Known rows, with every step that occurs:
susa, kima, pubov, zuki, pira: [ 2.10  1.31 -0.97 -0.24  0.82 -2.45  1.58  2.53  2.63 -0.93 -0.03  1.36
  1.18  2.75  0.92 -0.24 -3.12  3.77 -2.53  1.43 -0.81  2.67  1.55  1.35
  0.67]
ganug, zuki, lebap: [-4.56  2.36  4.76  2.67 -1.53  1.25  0.89 -1.54 -2.42  2.60 -0.43 -0.75
 -1.38 -0.89 -0.16 -3.04 -0.29 -2.87  0.61  0.06  2.20 -1.34 -0.72  1.42
 -1.34]
susa, kima, pigo, zuki: [ 0.00  1.05 -1.21 -2.02 -0.85 -1.32  2.85  0.28  1.23 -2.43 -0.93 -0.44
 -0.92  1.85 -2.19 -0.05 -1.08 -1.65  0.56  1.54 -1.36 -0.65 -1.50 -1.33
  0.94]
zuki, pira, kima, pubov, banirub: [ 1.56  1.50 -1.83  2.31  4.18  0.28 -2.10  2.23  0.03 -0.31  0.79  1.84
  1.99  0.41  1.79  3.88 -0.24  3.68 -1.58 -1.64 -1.10 -0.39  0.94  2.57
 -1.61]
susa, kima, pigo: [-1.33  0.26 -0.22 -0.51  0.70 -1.03  1.26 -0.97  1.46  0.28  0.26  0.63
 -2.37  1.75 -1.19 -0.81 -0.95 -0.32 -0.88  1.79  0.18 -1.74 -2.04 -0.93
  0.57]
susa, kima, pubov: [-0.41 -0.30  0.68 -1.35  1.53 -0.76  1.48  2.05 -0.10 -0.16  1.61 -0.70
 -1.66  0.22 -0.99 -1.50 -1.89  1.88 -2.31  2.68  1.95 -2.03 -0.85 -0.66
  1.07]
ganug, zuki, pubov, banirub: [-2.50  4.16  0.66  3.86  0.21  3.70 -3.00  0.97 -2.01 -0.14  1.65 -0.28
  0.45 -3.08 -3.49 -0.17  1.22 -1.78 -0.98  0.52  2.64 -2.17  1.65 -0.10
  0.52]
ganug, zuki: [-4.05  1.36  3.38  2.74 -1.66  1.30 -0.94 -0.40 -3.38  0.73 -1.70 -0.10
  0.06 -2.30 -2.04 -1.27  1.67 -2.74 -0.99  1.07  3.17 -1.61  1.28  0.55
 -0.67]
kima, pubov, zuki: [ 2.03 -0.24 -0.09  0.60  1.25 -0.43  1.80  2.65  0.82  0.58  0.09 -0.72
  0.85 -0.94  2.06  1.81 -0.67  2.57 -2.64 -1.48  0.31  1.09  1.28  1.08
  1.78]
pira, kima: [-1.55 -0.73  1.30  1.94  1.07  2.42 -2.10  0.39 -2.50  0.93  0.87  0.64
 -0.50 -3.70  0.27  0.25  1.87 -0.50 -0.90 -0.48 -0.15 -1.10  0.60  0.93
 -1.11]
lebap, kima, fezi: [ 0.20 -4.77  2.64  0.29 -1.62 -1.47 -1.38 -2.87 -0.53  0.34  0.21 -0.10
  0.90 -0.41  0.39  1.15  3.70 -1.26  0.55  3.04  1.98 -0.93 -0.05 -0.39
  0.31]
pigo, zuki: [-0.95  1.45  1.17 -0.47 -2.22 -0.20  0.85 -0.05 -0.88 -2.10 -1.60 -2.01
  1.37 -0.88 -1.31 -0.39  1.90 -0.68 -0.08  1.30 -0.45  0.31  0.20 -0.86
 -0.51]
pigo, zuki, susa: [-1.37  0.59 -1.44 -2.55 -2.26 -1.10 -1.09 -0.70 -0.74 -1.76 -2.84 -1.22
  0.48  0.67 -2.67 -2.19  0.04 -0.81  0.77 -0.54 -0.68  1.15  0.12 -2.95
 -1.29]
pigo, zuki, pira: [-0.70  2.49  1.09  0.85 -2.52 -2.65 -0.43 -0.39 -0.08 -3.11 -3.08 -1.30
  3.03  2.50 -0.77 -0.13  1.60  0.76  0.42  2.27 -1.65  1.57  1.37  0.54
 -1.32]
lebap, kima, pigo, zuki: [ 3.35 -2.31  1.23 -2.65 -1.58 -1.40  2.42 -1.45  0.44 -1.56 -1.11 -0.95
  0.28  0.58  0.24  2.37  1.62 -1.78  1.48  0.85 -1.68 -0.62  1.04 -1.21
  1.49]
lebap, kima: [ 0.28 -2.34  3.85 -1.51 -1.89 -0.05 -0.64 -2.05 -0.77  0.18  1.03 -0.55
 -0.57 -1.74  0.15 -0.73  1.73  0.31 -1.15  3.11  0.87 -1.02  1.70 -0.79
 -0.67]
susa, kima, pigo, zuki, pubov: [ 1.10  1.43 -1.48 -0.54 -0.02 -0.38  1.39  1.83  0.97 -2.24  1.32 -2.05
 -0.96  1.24 -3.29 -0.40 -0.51 -2.54  1.76  2.03 -0.94 -1.62  0.06 -1.94
  3.98]
kima, fezi: [-2.60 -1.81  0.99  2.88 -0.29 -1.50 -1.81 -1.98 -0.37  0.41 -1.04 -0.57
  1.45  0.38 -0.42  1.01  3.40 -1.00  0.20  1.65  2.10 -0.99 -1.61  0.60
  0.02]
banirub, pubov, zuki, susa: [-1.13 -0.53 -2.70 -0.06 -0.49  2.91 -2.84 -0.66 -0.72  2.28  0.12  2.22
  1.50 -0.71 -1.43 -2.72 -1.95  3.00 -0.80 -2.62  0.06  3.25  1.97 -2.50
 -1.04]
kima, pigo, zuki: [ 0.35  0.80 -0.33 -0.08 -0.49 -1.62  2.10 -0.30  0.33 -1.51 -2.21 -1.31
  0.85  1.38 -0.33  2.31  1.41 -1.54  0.87 -0.48 -1.55 -0.61 -0.70 -0.47
  1.13]
ganug, kima, pigo: [ 0.06 -1.43  0.75 -1.05 -0.68 -1.59  0.18  0.08 -0.26  0.75 -0.87 -1.31
 -2.58  0.13  0.94  2.09  1.99 -0.57  0.24 -0.40  1.94 -2.75 -2.62  0.34
  1.44]
zuki, susa: [-3.11 -0.54 -0.26 -0.86 -0.68 -0.57 -2.74 -1.37 -0.40  0.51 -1.74 -0.32
 -0.74  0.42 -2.21 -2.70 -0.03  0.60 -0.59 -0.48  1.21 -0.19 -0.11 -2.22
 -1.89]
pigo, zuki, lebap, kima, susa: [-0.18 -0.95  1.38 -1.72 -3.89  1.29  1.70 -3.09  0.63 -0.74  0.74 -1.51
 -0.39 -0.21  2.47 -3.35  0.59 -0.70  2.83  3.26 -0.60  1.39 -1.02  1.07
 -2.27]
kima, susa: [-3.93  0.44 -0.84  2.57 -1.13  2.00 -2.41 -1.60 -0.48 -0.21 -0.61 -0.42
 -0.10 -1.10  0.55 -1.94  2.37  1.84 -0.63  2.88  2.12  0.14 -1.36  1.37
 -2.39]
ganug, kima, pubov, zuki, lebap: [ 2.60 -0.54  1.67 -2.31  0.02 -1.00  3.34  2.67  1.23  2.44  1.52 -2.19
 -2.38 -0.78  4.33  0.57 -1.80  1.60  0.02 -2.77  1.18  0.45 -1.74  2.21
  1.95]
pubov, zuki, susa, kima, fezi: [-1.41 -1.59 -3.80 -1.69 -1.24 -1.38 -1.93 -1.36  2.40 -0.02 -1.26  2.34
 -0.44  1.58 -1.92 -2.06 -1.36 -1.01  0.07 -0.76  0.80  3.31 -1.09 -1.93
 -0.59]

Rows:
[-0.06 -0.20 -2.81 -2.24 -0.85 -2.20  0.30 -1.16  0.75 -1.32 -3.68 -0.71
  0.19  2.93 -1.99  0.52 -0.21 -1.65  1.99 -2.63 -1.50  0.29 -0.74 -2.75
  0.28] -> kima, pigo, zuki, susa
[ 0.22 -1.02 -0.95  3.15 -0.73 -1.75 -2.56 -0.18 -1.60 -2.28 -2.59  0.62
  4.47  1.14  0.25  3.20  3.58 -2.65  2.66  0.32 -1.65  1.65  0.58  1.99
 -0.13] -> pigo, zuki, pira, kima, fezi
[ 1.81  0.15 -1.06 -1.55  1.29 -0.21  2.63  2.97  1.73 -0.20  1.46  0.59
 -0.80 -0.57  0.40 -0.51 -2.86  2.24 -2.89  0.46  0.29  1.29  0.43  0.24
  1.34] -> susa, kima, pubov, zuki
[-2.00 -1.68  2.56  0.04 -2.23  1.66 -0.06 -3.82  0.76  1.61  1.60 -0.72
 -1.68 -0.57  3.11 -3.73  0.46  0.66  1.15  3.51  1.05  0.43 -1.37  1.61
 -2.78] -> zuki, lebap, kima, susa
[ 2.76 -0.05  2.27 -2.22  1.98 -0.45  2.41 -1.27  2.11  1.29  3.52 -0.56
 -1.16  0.28  3.19  0.39 -1.82  2.81 -1.01  0.11 -0.04 -1.46 -1.30  0.50
 -1.05] -> zuki, lebap, kima, pubov, banirub
[ 0.88  0.22  0.11  0.55  1.42  0.53  3.20 -0.37 -0.18  0.94  0.23 -0.70
 -1.03  0.24  2.24  1.48 -0.30 -3.05  3.02 -3.69 -3.50 -0.55 -1.82  1.35
  0.61] -> pira, kima, pigo, zuki, lebap
[ 0.06  2.36 -1.91 -1.81  2.85  0.17  0.95  1.64  1.90 -1.19  2.48  0.69
 -1.39  0.22 -0.85 -0.19 -2.54  3.28 -3.35  1.44  0.98 -1.71 -1.85 -0.66
 -0.76] -> susa, kima, pubov, banirub
[ 4.00  0.62  1.30 -3.95  0.47 -0.77  4.16 -0.45  1.71 -1.13  2.28 -1.27
 -0.01  0.62  2.46  0.75 -1.88  1.35  0.54  0.04 -1.79 -0.23 -0.69 -0.17
 -0.26] -> pigo, zuki, lebap, kima, pubov, banirub
[ 3.12  2.33 -2.81  0.55  2.80 -0.26 -0.37  2.99 -0.27 -3.01 -0.43  0.94
  3.39  0.64  1.22  4.18 -0.05  2.12 -0.16 -1.78 -2.80  1.09  1.38  1.90
 -0.81] -> pigo, zuki, pira, kima, pubov, banirub
[-1.65 -3.12  0.22  3.40  1.25  0.97 -3.03 -0.47 -2.00  1.00 -0.05  1.15
  1.35 -2.11  0.49  2.18  3.76 -2.24  0.66 -0.60  0.95 -1.06 -1.07  1.56
  0.17] -> pira, kima, fezi
[ 0.51 -0.36 -2.84 -5.08 -0.18 -2.06  1.46  2.37 -0.03 -2.17 -0.92 -0.89
 -1.12  1.95 -3.19 -2.72 -3.27  0.01  0.37  0.23  0.16  0.48 -0.33 -3.28
  0.86] -> pigo, zuki, susa, kima, pubov
[-2.78  1.04  2.53  4.83 -0.34  1.60 -3.07  0.46 -4.35  0.70 -1.92  2.29
  1.73 -1.68 -0.89  0.32  1.93 -2.57  0.24  0.11  0.97 -0.41  3.30  2.74
 -1.38] -> ganug, zuki, pira, kima
[-0.01  1.42 -0.43  3.41 -0.87  1.22 -2.10 -0.55 -0.16  1.12  0.15  2.12
  4.30  0.97  0.33 -0.67 -0.54  4.57 -1.27  0.50 -1.05  3.65  3.14  0.79
 -1.04] -> banirub, pubov, zuki, pira
[-2.00 -0.56 -2.64 -2.40  0.56 -1.74 -0.77 -1.49  1.82  0.70 -1.05  1.42
 -3.21  2.99 -2.87 -2.33 -2.61 -0.44  0.19 -0.22  0.17 -0.76 -1.99 -2.81
 -0.52] -> zuki, susa, kima, pigo
[-1.05  0.78 -2.79 -3.13 -1.24  0.39 -0.97 -0.33  1.90 -0.09 -0.47  2.19
 -1.88  0.18 -2.35 -4.13 -3.33  0.78 -1.35 -0.50 -0.39  3.15  0.33 -2.32
 -2.00] -> pubov, zuki, susa, kima
[-1.42  2.33  2.70 -0.46 -1.93 -0.68  2.61 -1.54  0.29 -0.43 -0.42 -2.87
 -0.33  0.65  0.56 -2.30 -0.24 -1.07  1.48  0.51 -1.42  0.34 -1.67  0.10
 -1.19] -> pigo, zuki, lebap
[-2.96 -0.98 -0.62 -0.14 -3.01  1.74 -2.48 -0.27 -1.31 -0.46 -0.46 -1.14
 -2.09 -1.93  1.04 -1.41  3.16  1.07 -0.02  2.91  4.00 -0.86 -2.47  1.96
 -1.37] -> ganug, kima, susa
[ 0.02  1.86  1.03 -0.07 -0.23 -1.77  3.97 -1.55  1.64  0.31 -0.99 -2.33
 -0.64  2.72  1.17  0.32 -0.69 -1.91  2.57 -1.57 -2.48 -0.67 -2.87  0.49
  0.38] -> kima, pigo, zuki, lebap
[-0.60  3.46 -0.47  2.38  1.66  2.08 -3.04  0.44  0.82 -0.69  2.95 -1.46
  0.18 -1.85 -1.89  0.16  1.08  1.46 -1.76  1.11  0.79 -1.73  0.20 -0.82
 -0.15] -> zuki, pubov, banirub
[ 1.33 -0.49 -1.14  0.59  1.18  0.88  1.05  0.93 -1.23 -0.87 -1.10  0.49
  0.47 -1.14  0.44  3.50  1.84 -2.61  1.75 -2.66 -2.68 -0.55 -0.07  0.74
  1.44] -> pira, kima, pigo, zuki
[ 0.40 -2.06  5.94 -0.67 -0.31 -0.20  3.02 -0.15 -2.43  2.96  1.43 -1.10
 -1.61 -1.14  1.79 -1.17 -1.15 -2.14  0.85  0.57  2.69 -2.25  1.20  0.77
  1.41] -> ganug, zuki, lebap, kima, pubov
[-0.26  0.59 -0.46  2.00 -0.47  3.52 -1.09 -0.15 -1.05  1.93  1.50  1.56
  2.37 -2.15  0.17 -1.11 -0.31  3.22 -1.77 -0.56  0.05  2.42  2.07 -0.49
 -0.21] -> banirub, pubov, zuki
[ 0.51  2.07 -0.94  0.38  3.02 -0.19  0.18  1.11  0.96 -0.29  1.19 -0.32
  0.33 -0.30  0.62  2.28 -0.27  3.75 -2.86 -0.56  0.93 -1.61 -1.13  0.14
 -0.63] -> kima, pubov, banirub
[ 1.05  2.36 -5.30 -5.31  1.03 -0.78  0.70  1.79  1.65 -3.50 -0.25  0.67
 -0.99  2.31 -3.17 -1.37 -4.04  1.45 -0.87 -0.81 -0.52  0.85 -1.30 -3.15
 -1.18] -> pigo, zuki, susa, kima, pubov, banirub
[ 0.12 -0.74 -5.27 -1.84  0.90  1.88 -0.77 -0.65  1.27  2.25  0.88  4.06
 -0.69  1.98 -2.11 -2.51 -4.42  1.99 -0.17 -2.63 -0.75  2.54  0.43 -3.21
  0.30] -> banirub, pubov, zuki, susa, kima, pigo
[ 4.30 -4.15 -0.70 -4.00 -0.01 -1.04  0.20  0.77  1.18  0.91  0.03  0.72
 -0.29 -0.21  1.39  0.30 -2.02  1.94 -1.05 -2.15  0.31  2.08  2.86 -1.79
  1.23] -> lebap, kima, pubov, zuki, susa
[-0.29 -1.57 -0.14  2.26  2.84  1.23 -0.63 -0.07 -1.00  1.69  0.15  1.04
 -0.84 -1.53  0.91  2.85  1.62 -1.26  0.07 -2.40 -0.91 -1.96 -0.33  1.17
  0.66] -> pira, kima, pigo
[-1.09  0.16  1.22  3.13  0.95  0.02 -3.25  0.05 -1.53  0.07 -0.74  1.01
  1.62 -0.42  0.52  0.50  1.54  0.86 -0.61  0.53 -1.10  0.14  1.89  1.81
 -1.98] -> zuki, pira, kima
[-0.53  1.41 -4.27 -3.85  2.46 -0.54 -0.94  1.03  1.95 -0.81  1.17  1.43
 -2.07  1.74 -2.50 -1.80 -4.09  3.06 -2.17 -0.41  1.16 -0.58 -1.80 -2.65
 -1.72] -> zuki, susa, kima, pubov, banirub
[-0.55 -3.69  4.35  0.15 -1.46 -2.03  0.14 -4.23  0.89  2.20  1.52 -0.67
 -0.38  0.93  2.27 -0.64  1.67 -1.98  2.06  2.15  0.96 -0.92 -1.92  0.49
 -0.11] -> zuki, lebap, kima, fezi
[-2.46 -0.63 -0.67 -1.90  0.18 -0.17 -0.34  2.14 -2.76  1.06 -0.90  1.01
 -2.19  0.43 -3.78 -3.37 -3.27 -1.83 -0.61 -0.01  3.99 -1.57  0.69 -2.03
  0.66] -> ganug, zuki, susa, kima, pubov
[-3.50 -2.09 -2.32 -1.37 -0.97 -2.00 -2.94 -2.09  0.63 -0.08 -0.87  1.25
 -1.35  2.48 -3.38 -2.87 -0.43 -1.70  0.74  1.52  2.11 -0.10 -2.52 -2.37
 -1.04] -> zuki, susa, kima, fezi
[-0.31  2.25  0.09 -2.20 -0.59 -1.66  4.83 -1.16  2.37 -0.36  0.12 -1.08
 -2.57  3.39 -0.22 -2.20 -2.86 -2.30  2.18  0.46 -2.49 -0.29 -3.31 -0.50
  0.20] -> susa, kima, pigo, zuki, lebap
[ 0.20  1.10  0.24  1.42 -0.75 -0.26 -1.51  0.99 -1.80 -2.32 -1.80  0.25
  2.81 -0.10 -0.16  1.16  1.67 -0.75  1.04  0.44 -2.81  1.52  2.13  1.35
 -1.42] -> pigo, zuki, pira, kima
[-2.85  1.43  3.24  4.17 -0.65  2.42 -2.63  1.37 -3.68  0.94  0.53 -1.83
  0.31 -3.06 -3.23 -1.25  1.94 -3.26  0.15  1.60  3.36 -2.52  2.77 -0.16
  2.29] -> ganug, zuki, pubov
[ 1.96 -0.97  3.84 -1.69 -1.69  0.60  2.24 -2.59  2.39  2.02  2.08  0.01
 -1.23 -1.38  3.25 -1.83 -1.25  0.37 -0.12 -0.04 -1.59  2.05  0.99  0.76
 -1.12] -> pubov, zuki, lebap, kima
[-3.05 -1.32 -1.48  3.23  0.38  4.43 -3.31 -0.27 -2.20  0.63  0.76  1.11
 -0.14 -3.61  1.37 -0.87  2.67  0.42 -0.14  0.75  0.93  0.09 -0.26  2.47
 -1.97] -> pira, kima, susa
[ 3.15 -2.20  1.26 -0.07  0.36  1.96  2.55 -2.86  1.58  4.55  3.35  2.21
  0.09  0.57  3.54 -0.25 -2.30  1.73  1.39 -2.00 -1.93  1.58  0.96  0.01
  1.25] -> banirub, pubov, zuki, lebap, kima, pigo
[ 2.44  0.15 -2.06  3.44  1.95 -0.18 -0.78  0.48  1.55  0.66 -1.47  3.04
  1.66  0.89  2.89  4.29  0.30  0.53  0.01 -3.51 -3.51  2.64  1.98  2.97
  0.32] -> pubov, zuki, pira, kima, pigo
[ 3.25 -1.07  0.82 -2.11  1.83 -0.05  0.53  0.05  1.06 -0.55  2.34  0.41
  0.08 -0.95  1.32  2.26  0.04  3.29 -2.46  1.04  1.10 -1.30  0.56 -0.33
 -0.41] -> lebap, kima, pubov, banirub
[ 4.64 -3.33  1.67 -1.94  0.21 -0.48  2.38  1.46  0.87  0.44  1.28  0.17
  0.72 -1.84  2.84  1.94 -0.24  1.99 -2.06 -0.12  0.32  1.12  2.91  0.37
  2.07] -> lebap, kima, pubov, zuki
[ 0.84 -1.55 -1.44  4.49  0.54 -0.44 -3.17 -0.27  0.49  0.10 -1.45  3.01
  3.91  0.32  2.33  3.61  2.37 -0.65  0.75 -1.67 -1.57  3.50  1.45  3.46
 -0.34] -> pubov, zuki, pira, kima, fezi
[ 2.53 -0.69 -1.24  2.07  2.01  2.00 -0.58  2.65 -1.70 -0.88  1.22 -1.60
  0.48 -1.86 -0.83  3.28  1.77 -3.52  2.69 -2.19 -2.25 -1.60  1.37 -0.18
  4.17] -> pira, kima, pigo, zuki, pubov
[-1.38  0.09  0.93  5.08  1.01  0.51 -1.43  0.07 -2.89  1.36 -2.69  2.72
  1.20  0.39  0.38  3.01  1.44 -2.95  1.19 -1.92  0.09 -1.25  2.00  2.79
  0.43] -> ganug, zuki, pira, kima, pigo
[ 1.46  0.81  1.17  0.52  1.81 -0.48  3.46  1.31  2.19  2.45  1.34 -1.23
 -0.55  0.25  3.83 -0.14 -2.60  2.22 -1.05 -2.62 -0.67  1.30 -0.59  1.82
  1.01] -> kima, pubov, zuki, lebap
[ 2.61 -0.39 -0.42 -1.27 -1.68 -1.17  0.47  2.91 -0.78 -1.56  0.12 -4.13
 -1.18 -0.13 -1.06  2.88  2.73 -2.59  2.88 -0.38  0.81 -2.36 -0.77 -0.83
  4.98] -> ganug, kima, pigo, zuki, pubov
[ 1.65 -0.46 -0.28 -2.59 -2.49 -1.67  2.02  0.91 -0.45 -1.56 -2.15 -2.13
 -1.40  0.64  0.40  2.81  2.25 -1.82  1.82 -0.69  0.51 -1.52 -2.00 -0.15
  2.08] -> ganug, kima, pigo, zuki
[ 0.67  4.36 -1.57  0.67 -0.10  1.74 -1.27  1.40  0.43 -3.13  1.57 -2.35
  1.49 -1.57 -2.69  0.85  1.25 -0.18  0.17  0.95 -0.90 -0.31  0.70 -1.49
  0.42] -> pigo, zuki, pubov, banirub
